Each row comes from the steps of one walk. Every step used is in the known rows, and no mark comes twice. Write the walk behind each row, first mark first.
(in the rows, 128 means zero)
Known rows:
n -> e -> g -> c -> l: [141 129 119 119  87 169  91 141 117 122 166  93 158 177 147 144 121 143
 126  90 139 108 122 107 102 120 141 120 133]
n -> e -> x -> t -> l -> c: [152 103 129 125  52 189 106 118 132 114 113  78 162 149 145 129 132 127
 139  84 129  77 134  96 201 106  91 125 169]
c -> g -> e -> l -> t: [125 153 114 157 124 161 137 132  96 128 134 133 132 178 168 112 129 134
 149 140 127 106 134 140 142 113  72  84 101]
c -> g -> e -> l -> t -> x: [136 154 116 161 121 169 133 132  82 136 134 135 129 188 164 104 121 138
 146 142 127 116 132 151 141 114  66  87 100]
c -> g -> e -> n: [123 144 119 144 120 159 145 120 132 124 112 130 121 153 165 125 135 131
 154 125 123 126 142 133 153 113 112 110 123]
g -> e: [138 144 112 182 114 123 167 113 124 132 124 137 134 142 150 117 125 132
 153 133 130 105 119 126 171 112 130 117 122]
t -> x -> e -> l -> c: [168 108 114 112 115 161 136 114 105 148 138 109 138 179 144 113 129 159
 136 121 129 141 112 127 152 122  59 116 102]
x -> t -> l -> e -> g: [117 107  99 174  75 160 160 130 109 131 118 106 159 160 150 103 151 118
 136  95 134  66 118 159 173 112 157 137 133]
c -> g -> t: [118 113 103 149 100 175 126 137 119 125 156 108 127 141 156  96 151 142
 140 156 118 136 141 169 111 116 113 105 105]
c -> g -> e -> x: [125 139 118 122 103 179 145 135 124 122 145 112 129 163 160 114 130 130
 150 122 125 111 152 130 171 109  88  96 131]
g -> t -> l: [135 103  95 162  84 124 155 115 140 133 138 136 155 114 151  94 151 138
 130 162 127 117 104 162 139 117 134 142 117]
c -> l -> e -> x -> t: [112  94 113 121  84 186 151 133 134 123 108 124 144 171 158 129 126 126
 132  63 135 123 150 124 171 119 125 123 135]
c -> g -> t -> l -> e: [118 114  99 153  90 181 146 132 124 117 141 104 142 140 163 106 160 136
 142 141 124 110 135 174 120 121 119 114 111]
l -> c -> g -> t -> x -> e: [136  97 110 149  91 200 129 132 110 135 135  80 132 163 152  89 150 154
 129 145 114 155 145 160 142 119  43  94 104]
n -> e -> x -> t -> l: [156 107 127 117  56 178 109 116 139 115 126  89 159 144 147 132 128 124
 146  84 133  76 130  98 186 106 121 129 165]
t -> l -> e: [136 110 103 143  95 147 169 115 132 115 121 116 155 132 145 141 149 130
 147 106 138  71 110 141 158 121 145 139 134]
c -> l -> e -> n: [117 104 114 123 116 158 151 117 145 122  85 146 135 154 160 154 127 135
 137  73 135 139 137 120 139 129 144 137 126]
g -> c -> l -> t: [136 108 117 126  92 141 119 148 137 130 143 136 138 177 145 123 105 133
 128 119 135 167 117 109 154 115  88  96 103]
t -> g -> c -> l -> e: [124  96 116 113  84 149 158 134 169 119 158 110 141 170 137 122 135 137
 122 130 141 129 120 120 149 114 122 130 133]
w -> e -> g: [152 126 109 116  79 146 118 141  89 149 142 126 150 156 159 133 133 156
 126 132 129  87 115 120 107 110 156 135 133]
c -> g -> e -> l: [121 155 114 142 123 171 144 133 101 126 135 126 130 176 161 115 138 136
 147 134 128 103 135 146 140 111  96  97 112]
t -> x: [158 114 114 144 108 148 133 122  97 144 146 125 124 151 129 110 121 145
 139 131 129 135 115 155 144 115 122 130 121]
n -> e -> g: [144 129 116 137  99 160  98 125 104 123 166  88 155 149 144 143 133 146
 141 102 135  78 122 120  96 120 154 127 137]
n -> e -> g -> c: [146 138 119 132  92 157  85 136 116 120 168  80 154 165 141 147 126 144
 137 103 135  89 113 100 119 121 134 123 135]
t -> g -> e -> l -> c: [127 127 116 152 109 127 177 111 135 132 132 125 146 160 144 102 143 141
 127 164 135  90 113 126 174 106  80 130 138]
n -> e: [159 119 125 144  94 160 104 112 125 115 141  92 141 132 137 149 130 142
 155 106 131  93 125 110 120 115 144 120 139]
t -> g -> c -> l -> e -> x: [125  94 119  85  78 152 152 136 178 117 158 107 145 170 141 124 129 136
 121 120 141 125 125 102 178 113  98 134 145]
w -> e -> g -> c -> l: [146 128 113 102  67 156 112 156 101 147 144 131 153 183 163 136 121 153
 112 121 134 117 112 108 114 109 148 130 128]
x -> e -> l -> t -> g -> c: [161 104 111  93 112 122 136 117 160 135 165 111 152 178 156 122 128 152
 147 139 135 129 101  82 151 121  50  99  86]
x -> t -> g: [125  86 113 159  74 146 158 125 139 135 142 105 136 148 131  80 147 124
 134 140 129 105 128 150 171  96 146 131 139]
w -> e -> x: [166 115 123  82  63 155 117 130 124 136 119 126 143 141 158 145 121 150
 137 122 126  97 125  82 175 106 117 134 153]

Which walk is each row?
[127  95 121  95  62 149 135 136 164 129 146  97 142 160 137  99 129 123
 130 118 130 111 129  98 236 101  85 134 157]
e -> x -> t -> g -> c
[126 125 114 150 129 132 140 102 147 113  77 120 128 129 155 168 136 139
 162  86 127  99 123  99 181 136 128 147 131]
l -> e -> n
[131 116 106 157  97 182 121 136 103 135 158 111 122 153 152  86 142 146
 135 157 117 149 138 183 111 117 108 109 104]
c -> g -> t -> x
[121 129 111 140 114 180 114 135  78 137 114 114 136 177 150 101 145 155
 118 147 121 122 123 154 150 120  38 113 111]
e -> l -> c -> g -> t -> x
[126 124  92 161 106 135 125 136  88 154 170 122 149 153 150  87 136 153
 117 147 127 121 111 173 108 125 130 143 108]
e -> g -> t -> x
[164 110 114 169 109 130 118 123  92 145 143 138 130 150 140 108 105 141
 145 143 128 138 115 141 148 120  78 102  99]
l -> t -> x
[137  96 109 126  84 156 158 123 119 127 119 114 157 133 134 115 152 133
 125 133 132  98 113 150 170 107 100 129 140]
t -> l -> c
[137 109 107 106  87 154 163 116 144 113 121 114 159 134 149 144 143 128
 146  94 138  68 116 120 192 122 117 143 148]
t -> l -> e -> x
[151 101 131 117  61 173 110 116 150 115 142  79 151 147 142 126 129 131
 145  98 131  82 137  92 180 105 116 129 168]
n -> e -> x -> t -> g
[149 104 110  97 120 152 141 114 133 135 133 101 148 168 151 129 146 157
 143 116 128 123 116  99 154 121  57 109 100]
x -> e -> l -> c
[156 129 103 149  70 144 115 136  83 159 140 133 151 157 167 110 130 163
 117 153 125 108 109 140 106 116 144 144 122]
w -> e -> g -> t -> x
[159  81 112 124 100 160 139 126 119 149 150 151 141 177 156 106 105 143
 131 109 136 181 133 141 104 120  94  93  89]
c -> l -> t -> x -> e
[114 141 102 151 113 146 129 142 114 120 143  89 145 169 149 149 135 142
 143  94 133  81 113 115 159 135 122 130 119]
l -> e -> g -> c
[122 108 101 139  86 178 141 135 125 125 155 114 141 139 158  92 158 136
 134 156 123 125 132 180 112 112 122 113 111]
c -> g -> t -> l
[119 115 102 171  68 156 152 138 117 128 120 100 158 172 148 106 145 117
 133  95 134  75 110 144 192 112 142 134 132]
x -> t -> l -> e -> g -> c
[129 113 114 113  79 183 161 130 123 122 121 108 156 154 152 109 148 127
 127 125 130  94 134 143 195 105  66 111 147]
t -> l -> c -> g -> e -> x
[129 115 112 141  85 181 166 128 113 123 120 111 152 152 149 105 153 128
 128 135 130  97 129 161 168 104  86 107 135]
t -> l -> c -> g -> e
[144  96  88 111  97 135 155 120 147 144 182 105 168 149 164 100 153 152
 136 131 132 121 110 138 104 125 127 127  94]
x -> e -> g -> t -> l
[138 105 105 108 112 172 134 120 134 134 138  94 147 171 165 110 155 159
 139 132 122 134 126 119 136 123  44  97  89]
x -> e -> l -> c -> g -> t
[157 112  99 153 106 134 135 110 125 150 145 127 141 153 160  91 135 160
 136 153 123 153 104 144 132 128  87 130  89]
g -> t -> x -> e -> l
[112 106 110 159  95 191 125 139 107 126 126  89 131 147 148  96 155 146
 125 150 114 134 147 162 149 114  60 100 117]
l -> c -> g -> t
[150 122  98 135  62 139 129 135 101 151 138 136 166 144 170 115 143 155
 117 153 129  88 104 138 107 113 157 147 129]
w -> e -> g -> t -> l
[162 101  99 163  96 136 141 110 135 148 152 118 137 140 154  88 133 157
 140 153 121 162 112 149 130 125 104 127  92]
g -> t -> x -> e
[110 126 109 133 117 172 117 136  92 130 114 112 140 168 153 109 152 152
 123 144 121 111 125 145 150 118  45 111 111]
e -> l -> c -> g -> t
[158 117 130 100  84 168  97 115 140 112 143  89 147 134 142 155 121 140
 152  91 131  89 133  82 163 116 108 124 158]
n -> e -> x
[158  85 116 113 108 146 136 117 134 148 123 162 138 171 163 118 102 142
 132 102 135 190 131 125 120 124  92 104  95]
c -> l -> t -> x -> e -> n
[142 106 104 140  96 186 130 130 120 137 168 100 127 160 159  88 144 151
 142 150 118 160 139 170 105 120  95 100  91]
c -> g -> t -> x -> e
[147  91 114 140 101 157 133 133 101 146 139 161 137 171 149 105 103 138
 123 117 135 169 131 152 111 116 103 100 102]
c -> l -> t -> x
[128  91 115 106  59 170 142 130 134 130 109 104 156 149 143 100 137 119
 128 101 128  94 132 118 240 101  78 131 159]
e -> x -> t -> l -> c
[174 102 116 104 117 138 138 100 143 146 127 123 127 153 147 125 121 152
 150 111 127 164 114 116 151 124 105 133 110]
t -> x -> e -> n
[132  94 114 148  96 138 166 124 139 138 146 161 147 165 158  99 114 131
 124 137 141 146 134 141 118 109 107 101 111]
c -> l -> t -> g -> e
[131 127 116 163  72 152 171 118 131 132  95 122 153 158 159  96 128 117
 136 110 129  90 130 114 252 102  76 122 152]
g -> e -> x -> t -> l -> c
[153 107 101 160 102 145 133 112 118 149 130 115 144 157 156  89 137 162
 129 152 121 152 109 143 148 128  58 125  93]
g -> t -> x -> e -> l -> c
[132  77 113 123  94 144 151 130 137 136 156 153 145 159 147 103 119 135
 121 134 140 153 134 143 105 110 113 104 113]
c -> l -> t -> g
[148 111 119 131  90 148 116 146 124 138 143 139 134 188 143 115  97 135
 123 120 135 177 114 119 153 117  81 100 102]
g -> c -> l -> t -> x
[160 134 118 110  89 142 117 128  95 142 107 145 144 158 160 146 130 157
 134 138 129  87 105  99 137 109 126 134 130]
w -> e -> l
[137 103 118 112  88 126 145 131 167 124 173 101 136 150 126 113 137 139
 130 160 135 123 107 115 164 107 114 132 136]
t -> g -> c
[125  95 116 156  65 143 146 135 152 132 144  97 135 164 130  85 139 123
 131 143 129 118 117 131 194  98 126 128 138]
x -> t -> g -> c
[106 109 102 129 110 173 151 139 109 129 138 128 150 174 156 135 134 139
 125  76 140 115 138 148  99 127 155 127 117]
c -> l -> e -> g
[159 109 123 107  47 164 119 133 120 141 104 121 143 153 160 126 124 139
 137 114 123  96 129  89 198 100 122 132 156]
w -> e -> x -> t
[130 110 116 110  91 151 128 147 143 128 143 129 135 175 138 127 117 134
 124 110 135 163 117 116 151 113 119 113 116]
g -> c -> l
